Each row comes from the steps of one walk. Every step used is in the known rows, and no mark comes twice. Write the walk behind each row, first mark first.
Known rows
kiga-gozu-tibo-dabi: [ -7  -6  -9  -2  17   4  20 -12  -5  16   1   4 -26  34 -18  20   3 -21
 -15  -3 -16]
lifez-fibo: [ -1   1   1 -21  17 -12  38  -8   4   6  22  -3 -26  31  -3  16  11  -8
 -15 -26   9]
tibo-fibo-kiga-gozu-dabi: [-10   7  -4   9  28   0   8   4  -6   1  21   0 -12  15  -8  12  12 -11
 -21 -25  -2]
fibo-kiga-gozu-lifez-tibo-dabi: [ -6  -1  -5  -1  43  13 -11 -12   2  14   9   9 -20  17 -11   9   7 -11
 -13  -6 -38]
gozu-tibo-dabi: [-21  -9  -5  -9  16  -5  33 -24  -1   6  -4   0 -18  34 -16  15  -6 -29
 -24  -4 -15]
kiga-lifez: [ -4   0  -7 -21  11  -6  10   1  -8  -5   7  -3 -16  27   6  19   9  -7
 -26 -22 -13]
tibo-fibo-kiga: [-21  -1   3  -4  20  -7  17   1  -1  -5  26  -3 -11  21  -1  14   9 -13
 -22 -25   5]
fibo-gozu: [  0   3   8 -14  15   0  17 -16   1   7  18   1 -17  28   1  26   5  -5
 -15 -12   1]
fibo-kiga: [-20  -3  -3 -11  12  -4  20 -26  -2  -3  16  -3 -16  25  -1   9   5 -14
 -20 -12 -10]
tibo-dabi: [-14  -4  -3 -18  22  -9  35 -18  -1  -1   1 -10 -21  33  -6  12   3 -22
 -26  -8  -6]
fibo-kiga-lifez-tibo-dabi: [-24  -8 -13  -7  38   1  -4 -24  -4   4   0   6 -10  17 -11   2   2 -17
 -33  -6 -39]
kiga-tibo: [ -5 -10 -11 -14  12 -13  23  12   2   8  18   1 -26  38  -2  20   2 -21
 -14  -7 -12]
fibo-gozu-lifez-tibo: [  7   5  10 -12  30   9 -13 -12   9  17  13  13 -15  22   0  28  -1  -2
 -11 -15 -18]
gozu-kiga-lifez-tibo: [-15  -9  -9 -13  23   0  -8 -25  -1  12   0   4  -7  24 -10   7   5  -9
 -24 -15 -10]
fibo-kiga-tibo-dabi: [-26 -14 -14  -5  35  -9  24  -6  -1   0  13   1 -19  26 -11   6   1 -29
 -21   1 -33]
kiga-lifez-tibo-fibo-gozu: [  0   2   4  -4  33   2 -20  12  -1  15  19  14  -4  18  -1  29   9   0
 -23 -28  -3]
fibo-kiga-lifez-gozu-tibo-dabi: [-18  -3  -9   2  27  10  13 -25 -14   2  -1   9 -17  21 -15   9   5 -15
 -24  -8 -46]
lifez-gozu-kiga-tibo-fibo: [ -5  -8  -3   5  26  -5  18  16   1  13  22  -1 -22  32 -12  14  15 -11
  -8 -20   8]
tibo-fibo: [-10   0   3 -11  14 -13  23  12   0   1  18  -7 -17  31   2  21   9 -13
 -21 -28  16]
gozu-lifez: [  0   4   4 -21  15   0  13   0   2  -5   9  -4 -19  27   7  21   5  -9
 -16 -23 -12]
gozu-lifez-fibo-kiga-tibo: [ -2  -2  -4  -8  38  -3  12  16   7   0  35  11 -23  16  -3  12  12  -9
  -6 -24 -28]

Write each row's walk
[  5   3   4  -8  24   6   6  -3  -2  10  20  18 -14  18  -9  28   9   1
 -15 -27 -14]  kiga-lifez-fibo-gozu-tibo
[  5   7  11 -17  27  -2  27 -14   6  11  29   5 -22  24  -4  24  12   2
 -10 -22   9]  lifez-fibo-gozu
[  9   4  -4 -16  10   2  15  -6 -11   2   7  -2 -25  29   5  19  14   1
 -20 -21 -18]  kiga-lifez-gozu
[ -9  -1  -3 -17  27  -3  15 -10  -3  -2  15  -1 -13  19  -7   7  18   1
 -19 -32   5]  gozu-kiga-lifez-fibo
[ -6  -9  -7  -5  19 -16  19  35   3   6  26   0 -20  34  -3  24   7 -20
 -16 -22   2]  kiga-tibo-fibo
[-16  -1  -7 -13  16   0   3 -10 -10  -9  13   0 -12  17   4  10   9  -7
 -26 -18 -25]  fibo-kiga-lifez
[ -1   8   1   1  41   1 -17   6  -1  11   9  11   1  14  -8  25   3  -5
 -33 -29 -10]  kiga-lifez-tibo-fibo-gozu-dabi
[ -6   2   5 -10  27  10  -4 -15  -6   0   9   2  -3  16  -2  18  11   4
 -20 -17  -3]  fibo-gozu-kiga-lifez
[-15  -3   4  -4  26   6  22 -23   0  12   3   8 -15  28 -16  24  -5 -20
 -20  -1 -15]  fibo-gozu-tibo-dabi
[-20 -10 -11  -6  46 -12  35  -3   5   4  25   5 -24  23 -17   3  10 -23
 -17 -10 -24]  lifez-fibo-kiga-tibo-dabi
[ -8  10  -2   5  34   3   7   2 -13  -8  13   1 -10  12  -5  10  14  -4
 -31 -34 -22]  tibo-fibo-kiga-lifez-gozu-dabi
[ 16   2  -4 -10  19   8 -14   3   4  20  12   9 -26  27  -2  23   7  -3
  -6 -14 -19]  kiga-gozu-lifez-tibo
[ -6  -3   0  -7  31  10 -20 -26   0  17   6  12  -2  18 -11  17   5   1
 -20 -12 -10]  fibo-gozu-kiga-lifez-tibo
[-18 -11 -12  -7  18  -9  16  -2   1   3  23   4 -21  28  -5  11   3 -21
 -15  -5 -25]  fibo-kiga-tibo
[ -3  -5 -11 -17  16  -6  -6 -10  -2  12   3   7 -16  28  -1  16   4 -10
 -25 -17 -19]  kiga-lifez-tibo
[-10  -2  -7   1  10  11   3 -21 -13   5   8  12 -19  22  -6  14   6  -7
 -18 -14 -39]  fibo-kiga-lifez-gozu-tibo
[ -7   8  -7  -4  25   6  12 -23 -14  -7   4   1 -15  16  -4   6   8  -4
 -29 -21 -36]  fibo-kiga-lifez-gozu-dabi
[  0   8   5   4  30  10 -10  28  -3  -2  30   4 -17  13   3  20  19   1
  -8 -31  -8]  tibo-fibo-kiga-gozu-lifez
[  8   7   7 -23  28  -4  23   4   6  -2  22   1 -26  22   3  19  12  -2
 -10 -34  -3]  gozu-lifez-fibo
[-15  -9  -8 -15  28  -8  20 -28   5  16  -2   0 -21  34 -13  11  -3 -25
 -26  -4 -13]  lifez-tibo-dabi
[-18 -12  -5   0  25 -12  13  21   4   6  21  -1 -11  29 -11  13   9 -19
 -14 -20  13]  gozu-kiga-tibo-fibo
